What can hang from each mark
R: S
E: S U
C: S U Y
M: Y
S: C R
Y: C E M R
U: C E R

Known rows, with every way that one mark hangs from another
{Y {C S} M}: [-12.3 -37.1 -1.1 12.5 -3.5 20.1 17.9 6.8 -16.8 4.0 -1.8 -11.1 -11.6 -17.9 -29.9 17.0 -9.0 -13.9 10.7 44.1 8.8 11.3 -7.4 -25.4 14.4 -16.8 16.6]
{M {Y {C U} {R S}}}: [-12.8 -27.4 16.5 14.0 7.6 11.5 -12.7 15.0 -10.3 3.5 -7.3 -0.1 -3.8 -23.4 -27.8 14.3 -2.5 -53.1 3.3 8.6 2.7 25.0 1.5 -21.8 28.7 -10.7 23.1]
{Y C {E U} M {R S}}: [2.0 -11.5 15.2 4.3 7.4 -2.5 14.9 16.9 -35.0 -5.9 -20.0 -22.2 -21.1 -20.3 -29.0 14.8 -6.1 -55.5 32.2 48.4 6.3 46.1 8.8 -11.0 26.0 -53.8 2.1]
{M {Y R}}: [-19.2 -16.4 -7.0 18.1 -0.9 29.2 -18.9 13.7 12.7 -2.7 -19.4 -2.4 -10.0 -20.8 -19.3 26.4 13.3 -10.2 -11.5 4.1 5.4 8.5 -7.0 -24.7 28.7 -22.9 28.4]
{U {C {Y M}} {E S} R}: [-1.4 -8.5 -18.9 7.1 -4.3 35.0 22.1 -8.2 -6.4 25.4 1.2 0.6 3.3 18.9 11.6 19.0 -20.2 -15.1 19.6 9.1 25.6 2.9 -11.6 -5.3 -43.2 -3.0 -3.3]
{Y {C {U {E S}}} M}: [-29.6 -26.0 10.1 1.1 -1.1 14.5 13.7 -2.5 -16.4 11.6 1.7 -15.9 -12.8 -12.2 -31.9 0.9 -16.6 -25.8 27.8 40.0 0.9 10.2 2.7 -8.3 -7.8 -18.3 0.8]
{U {E S} R}: [-16.1 4.4 -11.1 6.8 -3.5 18.8 21.7 -13.9 9.0 24.0 -33.2 -18.9 14.5 8.0 21.0 18.1 5.7 4.0 -3.1 -8.0 9.6 -8.7 -35.6 -6.7 -10.5 -5.6 1.4]
{Y {C S {U E}} M R}: [-13.2 -35.3 9.9 17.3 -1.7 4.7 11.7 12.6 -20.5 23.4 -3.4 -11.0 -22.1 -5.2 -20.9 24.4 -4.2 -38.9 30.9 50.7 -1.5 24.1 -14.1 -24.1 8.9 -14.4 8.8]
{M Y}: [-22.2 -16.3 -6.8 5.9 -7.6 41.0 -16.4 1.2 17.0 -5.9 -12.4 0.3 2.0 -20.2 -25.1 15.1 0.4 -6.6 -16.3 -4.8 10.1 0.6 -2.2 -24.2 17.9 -14.0 22.9]
{Y E}: [-26.2 -2.7 -11.8 -2.3 -13.0 27.4 -2.8 -8.6 7.7 1.6 -28.0 -19.1 -3.9 -17.1 -16.1 21.5 2.7 5.7 5.4 2.8 2.7 7.8 -9.0 -10.4 6.6 -18.6 5.5]
{S C}: [-29.5 -21.3 -20.1 14.3 6.3 11.4 -6.7 3.1 8.6 -5.1 -18.2 -15.0 -16.0 -23.5 -25.5 4.3 3.5 26.2 24.9 13.3 4.7 -24.3 -7.5 -10.4 19.8 1.8 5.1]
{S {C {Y M}} R}: [-38.8 -22.8 -21.2 20.0 6.6 29.1 3.5 9.7 17.9 1.4 -4.0 -6.3 -27.5 -13.5 -37.0 27.3 6.6 0.1 27.8 35.4 14.2 -12.0 -6.2 -22.9 24.8 -3.2 7.2]
{E {S R} {U {C Y}}}: [-23.0 3.4 -7.4 4.4 17.3 23.6 14.1 -21.0 22.9 26.7 -8.1 -1.7 -1.7 -23.9 -6.9 -15.8 2.0 -32.5 6.7 2.5 8.7 22.2 1.6 -18.7 19.7 13.2 -4.9]
{Y {E U} R}: [-17.3 7.2 -5.4 8.6 2.6 10.8 -7.9 1.7 9.6 6.9 -37.0 -20.6 -21.8 -22.4 -9.8 13.8 17.0 -18.0 13.5 12.4 -5.6 23.9 -9.0 -15.1 29.7 -28.2 0.0]
{U {C {Y M}} {E {S R}}}: [-17.3 -13.0 -14.4 -2.7 -6.8 32.2 22.4 -15.7 0.5 24.1 3.2 3.4 3.3 5.8 -8.8 18.9 -20.4 -10.6 28.7 20.8 27.1 13.4 -1.8 -5.3 -31.1 -7.1 0.6]
{R {S {C U}}}: [-23.7 -8.9 -0.3 6.6 8.2 -1.9 -2.4 -6.2 -1.0 2.7 -19.5 -6.9 15.3 -22.9 -25.8 -1.7 -4.4 -11.4 12.2 0.8 4.8 1.5 -3.0 -19.4 26.1 29.8 -4.5]
{E S}: [-38.8 -3.0 -12.3 0.9 -1.2 19.4 9.8 -19.0 10.8 12.3 -28.3 -16.1 15.5 -25.0 -10.3 5.4 8.8 11.1 -21.9 0.7 1.3 5.2 -11.3 -17.0 18.6 -0.1 13.8]
{E U}: [-23.2 9.2 -6.0 12.0 11.1 13.3 -8.2 -9.4 29.9 6.1 -25.5 -7.3 -6.9 -34.2 -18.0 -18.2 8.4 -3.8 -2.7 0.8 -5.3 0.5 -5.2 -24.0 34.4 4.8 -6.4]
{Y R}: [-26.1 -8.7 -15.1 32.2 11.7 0.8 -8.4 15.2 13.2 6.9 -34.2 -11.8 -18.6 -27.2 -8.5 20.4 24.1 15.1 -1.5 14.2 -7.3 1.7 -19.9 -19.5 35.7 -10.6 14.4]
{C {Y R}}: [-38.4 -6.0 -20.9 23.1 -0.5 22.2 -17.4 1.5 21.9 15.5 -17.7 7.6 -9.5 -22.1 -24.6 30.3 12.4 0.8 -16.6 10.1 0.3 5.4 -12.3 -30.0 24.8 6.2 20.0]
{E {S {C Y} R} U}: [-40.5 1.3 -9.5 -1.9 12.7 24.3 10.4 -22.9 25.4 20.1 -15.2 -11.0 -2.3 -23.0 -21.8 -8.7 8.5 -25.2 8.4 11.0 7.7 7.3 -3.2 -22.3 36.2 9.5 0.1]
{S C R}: [-31.7 -21.3 -17.4 24.8 17.0 7.9 6.3 11.4 19.2 0.3 -22.0 -20.0 -27.2 -19.8 -17.3 13.5 17.9 16.8 35.8 19.3 5.4 -20.2 -17.5 -11.6 35.8 -1.0 3.1]
{S {C {U E}} R}: [-35.8 -17.5 -7.1 14.1 10.9 7.6 3.1 1.4 20.6 16.4 -14.8 -16.4 -22.3 -7.2 -16.6 8.6 8.6 -3.9 51.1 15.2 1.1 -17.0 -18.7 -9.2 15.5 13.8 -11.0]
{Y {E U}}: [-21.2 9.6 -5.4 -6.9 -5.8 26.0 -4.8 -14.5 15.0 3.2 -29.1 -17.4 -6.4 -22.8 -18.0 0.8 1.7 -13.5 8.3 1.5 -0.1 14.2 -2.7 -14.2 15.5 -16.3 -6.2]
{M {Y C {E S {U R}}}}: [-8.7 -15.1 11.0 -14.4 -5.8 42.9 3.2 -7.9 -7.6 2.5 -7.5 -17.0 -3.4 -11.6 -15.0 5.5 -9.8 -57.3 3.2 0.8 12.6 23.6 2.9 -9.7 5.8 -38.4 17.6]

Rows
[-15.3 -29.2 4.5 -8.8 -13.8 42.2 -8.5 2.4 -9.2 -8.0 -4.7 -9.8 -9.1 -16.2 -31.3 20.9 -13.6 -30.7 10.6 7.3 13.3 13.8 4.7 -7.6 1.7 -39.9 25.6] | {M {Y C E}}
[7.2 -6.5 6.6 -3.2 -2.4 26.0 -9.8 3.4 -7.2 -4.1 -16.3 -2.0 1.6 -15.3 -14.2 14.6 -6.4 -51.6 9.9 -2.0 16.1 39.0 9.4 -16.8 16.6 -29.7 10.4] | {M {Y {E {U C}} {R S}}}
[-17.2 -15.8 -5.0 2.3 -13.2 39.4 -15.9 8.1 2.9 -4.5 -21.4 -9.9 -10.5 -13.1 -18.6 37.0 7.5 -22.1 -2.3 3.6 9.1 20.9 -3.6 -17.8 16.2 -40.8 26.6] | {M {Y E R}}
[-18.5 -33.4 11.4 9.6 -2.8 17.1 22.0 1.6 -8.1 22.9 3.0 -10.5 -14.4 -3.3 -24.1 17.2 -8.8 -40.3 33.0 43.7 5.0 16.7 -16.0 -23.8 5.1 -3.5 1.3] | {Y {C {S R} {U E}} M}
[-40.1 -20.5 -8.5 23.5 19.4 8.6 -1.6 7.6 22.9 9.9 -13.8 -17.5 -29.0 -19.7 -21.8 4.4 16.6 -5.2 40.3 15.3 -4.7 -14.4 -13.6 -16.1 33.5 19.7 -6.7] | {S {C U} R}
[-22.1 -10.8 -10.5 3.9 -1.3 14.3 1.8 -4.5 -4.9 -4.3 -11.7 2.8 15.9 -17.9 -38.3 17.4 -12.0 -6.8 2.3 17.0 19.4 4.6 3.8 -25.1 19.0 11.4 6.4] | {R {S {C {Y M}}}}
[-15.1 -33.9 1.8 19.4 5.3 20.3 -13.1 21.0 -3.9 -3.2 -9.1 -4.2 -21.7 -24.4 -25.5 20.5 3.8 -23.5 6.1 16.2 5.4 9.2 -3.0 -15.5 24.9 -34.1 32.4] | {M {Y C R}}
[-11.2 -36.4 3.3 2.5 -10.1 38.0 -3.7 -1.3 -1.3 3.9 -0.9 1.0 2.7 -17.8 -26.3 17.1 -10.2 -29.5 -5.9 6.0 14.5 10.2 -6.4 -26.0 15.8 -10.7 31.6] | {M {Y {C S}}}
[-3.3 -0.9 1.6 1.0 1.1 6.4 7.9 10.4 -20.7 -10.6 -27.8 -23.5 -14.7 -14.9 -26.5 19.3 0.4 -34.8 31.3 40.0 10.2 35.0 7.3 -17.4 28.5 -41.7 -5.2] | {Y {E U} M {R {S C}}}
[-17.9 -20.1 13.9 27.6 21.7 -22.0 -1.2 16.0 -16.2 14.5 -19.4 -9.0 -10.5 -30.1 -19.2 6.3 6.2 -39.3 16.8 19.5 -10.4 21.9 -9.4 -15.3 35.6 6.1 7.9] | {Y {C U} {R S}}
[-5.8 -26.8 5.7 28.3 15.6 -12.9 14.4 29.6 -30.7 -5.5 -18.2 -13.7 -18.0 -25.4 -28.0 21.6 1.2 -21.8 17.7 51.1 4.8 23.9 -2.7 -15.9 31.9 -35.4 15.8] | {Y C M {R S}}
[23.3 -3.5 -7.4 19.0 10.5 -1.1 20.8 2.9 -9.9 16.0 -20.5 -1.8 12.4 9.8 25.7 9.6 -14.7 -7.7 30.8 -11.6 21.2 -2.5 -22.2 0.8 -24.8 9.9 -14.7] | {U C E {R S}}
[-30.2 -13.0 -14.0 -2.7 -5.7 13.3 5.6 -4.2 -12.5 6.5 -32.9 -31.9 -11.9 -13.0 -8.7 29.3 12.4 -1.9 18.4 18.4 4.2 17.7 -10.2 -3.8 17.0 -33.1 15.0] | {Y {E {S C}} R}
[2.2 -23.8 -17.4 6.0 -15.9 27.7 8.9 -6.8 -6.6 28.1 4.4 14.6 0.7 10.0 -7.8 32.8 -22.2 -12.9 27.1 23.9 25.9 17.6 -9.8 -20.4 -27.1 1.9 5.4] | {U {C S {Y M R}} E}
[-33.9 -17.7 -9.7 5.1 0.4 10.9 -9.4 -7.7 9.6 10.7 -10.8 -11.3 -11.2 -10.0 -24.8 -0.7 -6.1 5.7 40.3 9.1 1.4 -20.5 -7.8 -8.3 1.0 16.5 -9.3] | {S {C {U E}}}
[-5.2 -5.0 -10.8 26.3 15.3 1.5 10.0 9.8 1.3 1.3 -31.1 -14.8 5.2 -9.5 3.2 13.7 9.1 -3.0 3.6 -4.2 8.5 -12.9 -23.7 -16.9 24.0 14.3 -0.7] | {U {R {S C}}}
[10.2 -5.0 -6.4 4.1 -4.2 36.8 16.4 1.4 -6.9 2.4 -9.0 -18.3 -17.8 -1.3 -2.7 8.8 -8.7 -35.1 25.6 23.4 12.6 24.4 -1.2 -19.5 -4.0 -23.3 -13.7] | {Y {E {U {C S} R}} M}
[-33.0 -23.0 -22.1 7.3 -8.0 30.4 -8.8 7.7 -3.6 -3.2 -7.1 -10.2 -26.9 -9.8 -39.2 35.1 -2.5 -1.8 28.2 36.4 13.5 0.7 3.5 -16.5 8.7 -22.1 11.5] | {S {C {Y E M R}}}
[-46.8 -3.2 -8.0 6.3 -9.6 32.2 -24.9 -8.3 17.1 26.1 -9.5 2.1 -12.3 -13.7 -28.4 29.1 4.7 -39.0 -1.4 5.4 -7.8 24.4 -3.4 -28.4 10.3 15.5 5.8] | {C U {Y E R}}
[-17.8 10.7 -7.0 -2.7 -11.3 42.9 1.0 -9.9 7.5 5.7 -11.4 1.0 4.3 -7.3 -27.9 22.9 -9.2 -41.9 -11.0 14.0 14.0 25.3 2.5 -30.9 6.2 -8.3 -1.7] | {C {Y {E {U {R S}}} M}}
[-16.7 -18.8 2.8 11.3 2.6 18.3 -17.6 10.5 0.2 -1.6 -13.7 -0.2 1.3 -17.9 -25.2 19.5 4.3 -32.9 1.4 2.1 8.3 15.5 0.3 -25.8 30.6 -4.6 18.3] | {M {Y {R {S {C U}}}}}
[-8.0 -20.9 -17.6 4.3 -9.5 38.2 8.7 -12.3 7.3 25.4 0.7 7.2 -1.5 -4.6 -6.8 28.4 -10.8 -24.3 18.0 4.1 19.7 21.9 -10.1 -22.3 -5.5 18.4 6.5] | {U {C {S R} {Y E}}}
[6.8 -22.1 -21.5 27.9 0.9 39.7 11.6 6.2 2.0 20.2 6.6 7.8 -7.6 5.0 5.9 24.0 -8.3 -22.6 4.0 10.0 18.9 6.2 -15.1 -30.6 -11.0 23.2 3.6] | {U {C S {Y M}} R}
[-30.9 0.7 -7.9 -4.4 -5.6 15.9 21.7 -21.8 14.7 23.8 -31.6 -15.2 14.5 -4.3 1.0 18.0 5.6 10.3 5.8 3.6 10.9 1.6 -25.9 -7.8 1.5 -9.8 5.2] | {U {E {S R}}}
[-5.5 8.3 -3.2 -1.6 2.2 17.1 5.0 -7.3 2.9 0.6 -30.3 -21.6 -1.9 -10.9 -5.6 3.5 1.0 -26.1 18.3 -2.1 6.9 10.3 -8.7 -12.0 16.7 -8.4 -11.9] | {Y {E {U {R {S C}}}}}
[-24.4 -26.0 2.1 -12.7 -11.2 29.2 23.5 -3.8 -31.1 -3.1 -8.6 -30.7 -12.5 -14.5 -30.6 19.0 -15.0 -22.3 19.9 43.8 10.5 26.3 7.7 -1.2 -5.3 -53.4 14.6] | {Y C {E S} M}
[-9.6 -12.1 -10.9 1.4 4.0 11.9 25.1 -14.7 1.0 24.3 -14.9 -10.1 3.5 -1.1 10.5 5.5 -9.0 5.6 36.2 4.4 18.1 4.4 -13.7 5.8 -20.7 -5.3 -3.8] | {U C {E {S R}}}
[-15.8 -18.2 -19.1 6.5 -4.4 31.8 3.1 1.1 -11.9 9.3 0.7 -1.9 -15.6 -9.3 -17.4 24.7 -12.2 -15.8 19.6 25.1 15.9 26.6 10.5 -10.2 -13.3 -17.5 9.0] | {U {C {Y {E S} M R}}}
[-31.6 -12.7 0.3 14.8 0.1 21.3 5.3 -12.3 28.2 35.1 -16.2 -5.7 4.1 -14.4 -6.3 14.9 17.1 -30.4 -4.5 1.2 -7.3 15.1 -29.0 -42.3 35.3 45.1 0.5] | {C {S R} U}
[-21.4 4.1 2.0 24.9 13.5 6.6 -1.9 0.7 14.9 17.9 -23.3 -8.0 7.2 -14.5 -0.2 2.0 10.8 -28.6 -9.0 -12.4 -9.9 4.2 -19.2 -26.9 22.7 37.4 -10.4] | {C {U {R S}}}
[-5.5 -12.7 -14.3 11.0 0.1 17.6 -4.4 1.1 -8.1 10.3 -7.8 6.9 -4.1 -13.6 -12.9 22.6 -12.6 -18.4 18.6 4.9 14.8 24.1 3.8 -11.3 -4.1 3.5 5.9] | {U {C {Y E {R S}}}}
[-30.1 3.9 -1.0 7.9 0.8 18.2 7.0 -15.7 16.0 32.2 -21.3 -14.5 8.5 1.9 9.2 4.2 5.7 -19.7 2.5 -10.3 -5.4 -1.6 -25.3 -14.7 -5.5 21.1 -9.8] | {C {U {E S} R}}
[12.0 -10.2 -16.2 24.8 9.2 10.3 13.4 7.0 1.9 16.7 -15.2 -6.6 -11.8 9.4 25.1 8.1 -8.9 7.3 39.3 -5.4 14.2 -17.1 -23.9 4.2 -30.6 1.0 -12.4] | {U C E R}
[-4.9 -23.3 12.0 -11.6 -11.9 44.5 3.5 -7.3 0.7 6.5 -4.6 -7.5 -5.5 -12.7 -23.2 15.8 -8.2 -61.3 11.5 7.3 15.0 29.1 -3.1 -21.9 18.8 -28.2 19.4] | {M {Y {C {S R}} {E U}}}
